Each row was made from one small tree. The marks that hang from a mark follow it in brackets, in the order of their numbers. Every link used is in the known rows. Write each row's tree.
Known rows:
j_850[j_454 j_588 j_763 j_938[j_49]]: [0.32 -0.37 -0.37 0.12 -0.75 -1.29 1.37 -0.37 1.61 1.91 1.77 -1.60 0.18 -0.01 -1.14 -3.31 3.83 0.79 -0.12 -0.04 -0.33]
j_763[j_938[j_49 j_850]]: [-0.51 0.68 0.34 0.18 1.14 0.97 0.30 0.13 0.02 0.29 1.01 0.23 0.88 0.17 1.62 -0.71 -3.35 -1.85 -2.58 -0.19 -2.08]
j_938[j_850[j_588]]: [1.73 -0.45 0.08 2.67 0.68 1.53 -1.14 0.24 -1.53 -2.06 -0.13 2.83 -0.08 -0.13 -0.04 -0.09 -0.73 -3.02 1.84 -0.12 1.84]
j_49[j_938[j_850]]: [0.11 1.36 0.89 2.19 0.68 0.44 -1.09 0.83 -0.35 -0.47 -0.45 -1.32 0.56 -0.42 -0.01 0.95 -0.82 1.29 -1.64 -0.46 1.57]
j_763[j_49]: [1.28 -0.37 -0.31 1.34 0.23 0.61 0.08 0.04 0.93 -0.14 0.47 0.35 -1.28 -0.04 0.92 0.77 1.14 -5.19 0.91 -1.49 0.77]
j_49[j_938]: [0.30 1.03 0.54 3.13 0.32 -0.02 0.38 1.20 1.04 0.18 -0.17 -1.83 -0.06 -0.18 -0.13 -0.10 1.56 1.26 -0.14 -1.41 2.63]
j_49[j_938[j_763 j_850[j_588]]]: [-0.77 0.87 0.95 1.15 0.67 0.20 -2.11 -0.23 -2.71 -2.04 0.03 -0.83 1.99 0.20 -0.33 2.33 -2.17 -0.49 0.21 -0.06 -2.12]
j_49[j_763[j_938]]: [0.79 0.58 0.49 0.09 0.07 -0.31 -0.03 0.54 -0.01 0.23 -1.52 0.29 -1.42 0.17 1.70 -0.08 -1.38 2.92 -0.73 -0.53 2.35]
j_850[j_49[j_763[j_938]] j_454]: [-0.72 0.61 -0.17 -1.96 -0.45 -0.22 0.83 0.46 1.11 0.67 -1.16 -0.31 -1.10 0.02 0.93 -0.06 -0.01 5.48 -1.37 0.65 1.15]
j_850[j_49 j_454 j_588 j_938]: [-0.14 0.61 -1.25 -0.33 -0.60 0.32 2.02 0.81 1.32 0.86 -1.27 -1.50 -0.44 -0.31 -1.74 -2.99 3.14 4.65 1.17 0.69 2.26]
j_938[j_49 j_763 j_850]: [-1.76 -0.18 1.65 0.53 0.47 -0.41 -2.05 -0.87 -1.04 -0.79 4.30 2.58 2.00 0.21 1.42 2.63 -2.16 -8.36 -0.38 -0.41 -5.52]
j_938[j_49 j_850]: [-0.77 -0.69 1.01 1.70 0.62 0.80 -0.75 0.08 0.33 -0.34 3.34 2.81 0.33 -0.23 0.93 0.79 -1.07 -6.10 -0.43 -0.49 -2.10]
j_850[j_49[j_763 j_938] j_588]: [-2.73 -1.61 0.23 -1.37 0.09 0.21 0.97 0.67 -1.08 -0.63 -2.34 -1.06 -1.35 -0.06 -2.49 2.66 -1.86 4.70 2.43 -0.02 0.47]
j_938[j_49 j_850[j_454]]: [-0.30 -0.12 0.81 2.16 0.36 1.08 -1.15 0.09 1.26 -0.64 5.24 2.93 0.49 -0.34 1.18 -0.26 1.94 -3.83 -2.04 0.37 -2.07]
j_850[j_763 j_938[j_49]]: [-0.15 -0.01 0.50 -0.51 -0.58 -2.51 1.43 -0.04 1.93 3.56 0.01 -2.40 0.12 -0.21 -0.32 -1.91 0.96 -2.01 -0.31 -1.44 0.57]
j_938[j_49 j_850[j_454 j_588 j_763]]: [0.18 -1.51 0.23 0.62 0.11 0.20 -0.76 -0.87 -0.24 -0.50 3.41 2.02 0.61 0.01 -0.07 -0.16 0.50 -4.12 -0.38 0.44 -2.32]
j_49[j_763 j_938[j_850[j_454 j_588]]]: [-0.71 0.03 1.10 0.84 0.21 0.84 -2.17 0.29 -1.24 -2.09 0.78 0.21 -0.67 -0.39 -0.51 2.12 0.39 6.30 -1.81 1.34 0.39]
j_850[j_49 j_454 j_588 j_938[j_763]]: [-1.02 1.10 -0.70 -1.61 -0.76 -0.86 0.81 0.03 0.08 0.43 -0.51 -1.55 1.02 0.13 -1.11 -1.27 2.13 2.46 1.28 0.64 -0.92]

Write each row's tree:
[-1.16 -0.72 1.00 -1.64 -0.02 -0.04 -1.34 0.15 -1.04 -0.25 -1.94 2.12 -0.90 -0.55 0.13 2.95 -3.45 -0.28 0.40 0.14 0.72] => j_938[j_850[j_49[j_763]]]
[-0.15 1.09 0.16 0.30 0.47 1.08 -1.42 -0.08 0.53 -0.68 0.94 -1.96 -0.23 -0.42 0.57 1.69 0.47 0.69 -3.22 0.12 -1.04] => j_763[j_49[j_938[j_850[j_454]]]]
[1.10 -0.10 -0.46 -0.44 -0.95 -1.82 1.12 -0.10 1.70 1.90 -1.19 -0.48 -0.22 0.06 0.04 -0.51 1.85 -0.81 0.83 -0.78 2.46] => j_850[j_49 j_454 j_763]
[0.83 -0.72 -0.50 -1.14 -0.30 -0.13 -0.33 -0.56 -0.99 -0.25 -1.85 0.82 0.33 -0.15 -0.71 0.36 -1.15 -0.74 0.99 0.52 0.75] => j_938[j_850[j_49 j_454 j_588 j_763]]
[2.18 1.53 -0.71 1.37 0.73 1.80 -0.31 0.22 -0.81 -1.49 -0.61 0.43 0.54 0.34 1.44 -2.25 -0.62 2.90 -1.86 0.92 1.14] => j_763[j_938[j_850[j_454 j_588]]]
[-1.20 -0.03 0.17 -2.45 -0.06 -0.47 1.28 0.53 0.03 1.06 -3.19 -0.49 -1.34 0.10 0.50 0.96 -3.19 3.33 0.20 -0.36 1.28] => j_850[j_49[j_763[j_938]]]
[0.06 0.56 -0.84 -1.52 0.96 1.46 0.89 0.28 -1.67 -0.59 -3.88 -0.39 0.34 0.34 0.02 -0.55 -5.11 1.85 0.09 0.42 0.39] => j_763[j_938[j_850[j_49 j_588]]]
[1.94 -0.66 -1.43 -1.73 0.34 -0.22 1.35 -1.15 -1.14 0.51 -3.67 -2.68 -0.68 0.87 0.24 -0.51 -2.99 -1.71 1.00 -1.08 0.17] => j_850[j_588 j_763[j_49 j_938]]
[3.09 -0.58 -0.67 2.49 -0.58 -0.67 0.23 -0.30 0.37 -0.36 0.49 0.82 -0.17 0.40 -0.07 -1.98 3.97 -1.49 2.06 -0.54 3.06] => j_850[j_454 j_588 j_763]
[2.50 0.11 -1.74 -1.24 -0.05 0.00 0.98 -1.12 0.02 0.30 -1.46 -2.35 -0.50 0.74 0.76 -1.38 0.02 0.75 -0.79 -0.13 0.01] => j_850[j_454 j_588 j_763[j_49 j_938]]
[-0.34 1.16 0.14 1.86 -0.47 -0.33 1.03 0.71 3.30 1.77 3.94 -0.64 -0.04 -0.53 0.37 -3.21 5.38 1.04 -2.10 -0.08 0.04] => j_850[j_454 j_938[j_49]]
[-2.65 -0.46 0.94 -1.52 -0.16 -0.72 0.63 0.84 0.31 0.73 -2.08 -1.85 -1.29 -0.34 -1.12 2.83 -1.73 4.17 0.36 -0.55 0.95] => j_850[j_49[j_763 j_938]]
[-1.30 -0.18 -0.41 -2.11 -0.99 -0.28 0.92 0.52 0.73 0.62 -1.52 -0.71 -1.67 -0.46 -1.65 -1.01 2.23 7.27 0.70 1.19 1.72] => j_850[j_49[j_763] j_454 j_588 j_938]
[0.51 -1.35 -0.27 -1.57 0.10 -0.43 0.03 -0.56 -1.97 0.01 -3.82 0.51 0.17 0.05 -1.14 1.32 -4.10 -2.87 2.44 -0.34 0.91] => j_938[j_850[j_49 j_588 j_763]]
[-0.60 1.18 0.65 -0.81 -0.25 -0.51 -1.96 -0.48 -0.89 -0.79 0.95 1.69 1.86 0.06 1.20 2.16 -0.68 -2.76 -0.66 0.52 -2.44] => j_938[j_763 j_850[j_49 j_454]]
[2.13 -0.69 -0.53 -0.36 -0.10 0.36 -1.56 -1.33 -1.02 -1.01 -0.21 0.66 -0.27 0.01 0.36 0.69 -0.04 -2.95 -0.22 0.39 -0.22] => j_938[j_850[j_454 j_588 j_763[j_49]]]
[0.41 -0.71 -1.14 1.27 -0.17 1.11 1.43 0.61 0.80 -1.02 0.48 1.34 -0.52 0.08 -1.03 -1.13 2.93 0.30 2.68 0.09 1.61] => j_850[j_49 j_454 j_588]
[-1.63 0.94 0.94 0.34 -0.25 -1.72 0.24 -0.05 0.98 1.72 2.78 -1.03 1.33 0.05 0.42 -0.57 1.14 -3.51 -0.26 -0.97 -2.91] => j_850[j_938[j_49 j_763]]
[-1.37 -0.56 0.85 1.03 0.41 0.69 -2.02 -0.92 -1.23 -2.33 6.18 3.35 2.13 0.38 0.72 1.39 0.55 -5.78 -0.09 0.93 -6.18] => j_938[j_49 j_763 j_850[j_454 j_588]]
[1.08 -0.43 -0.94 0.18 0.04 -0.23 1.69 -0.60 0.59 0.64 1.39 -0.74 0.37 0.81 0.36 -2.68 0.94 0.11 -0.48 -0.14 -1.03] => j_850[j_454 j_588 j_763[j_938[j_49]]]
[-0.88 -1.09 0.20 -1.07 -0.16 1.03 -1.29 0.00 -1.18 -1.74 -0.21 2.82 -1.03 -0.31 -0.52 1.86 -0.74 2.21 0.56 1.53 0.23] => j_938[j_850[j_49[j_763] j_454 j_588]]
[0.61 0.22 -1.22 -2.07 -1.08 -1.66 2.02 0.02 0.98 2.33 -3.40 -2.90 -0.16 -0.13 -1.98 -2.68 1.88 3.98 1.17 0.16 2.41] => j_850[j_49 j_454 j_588 j_763 j_938]
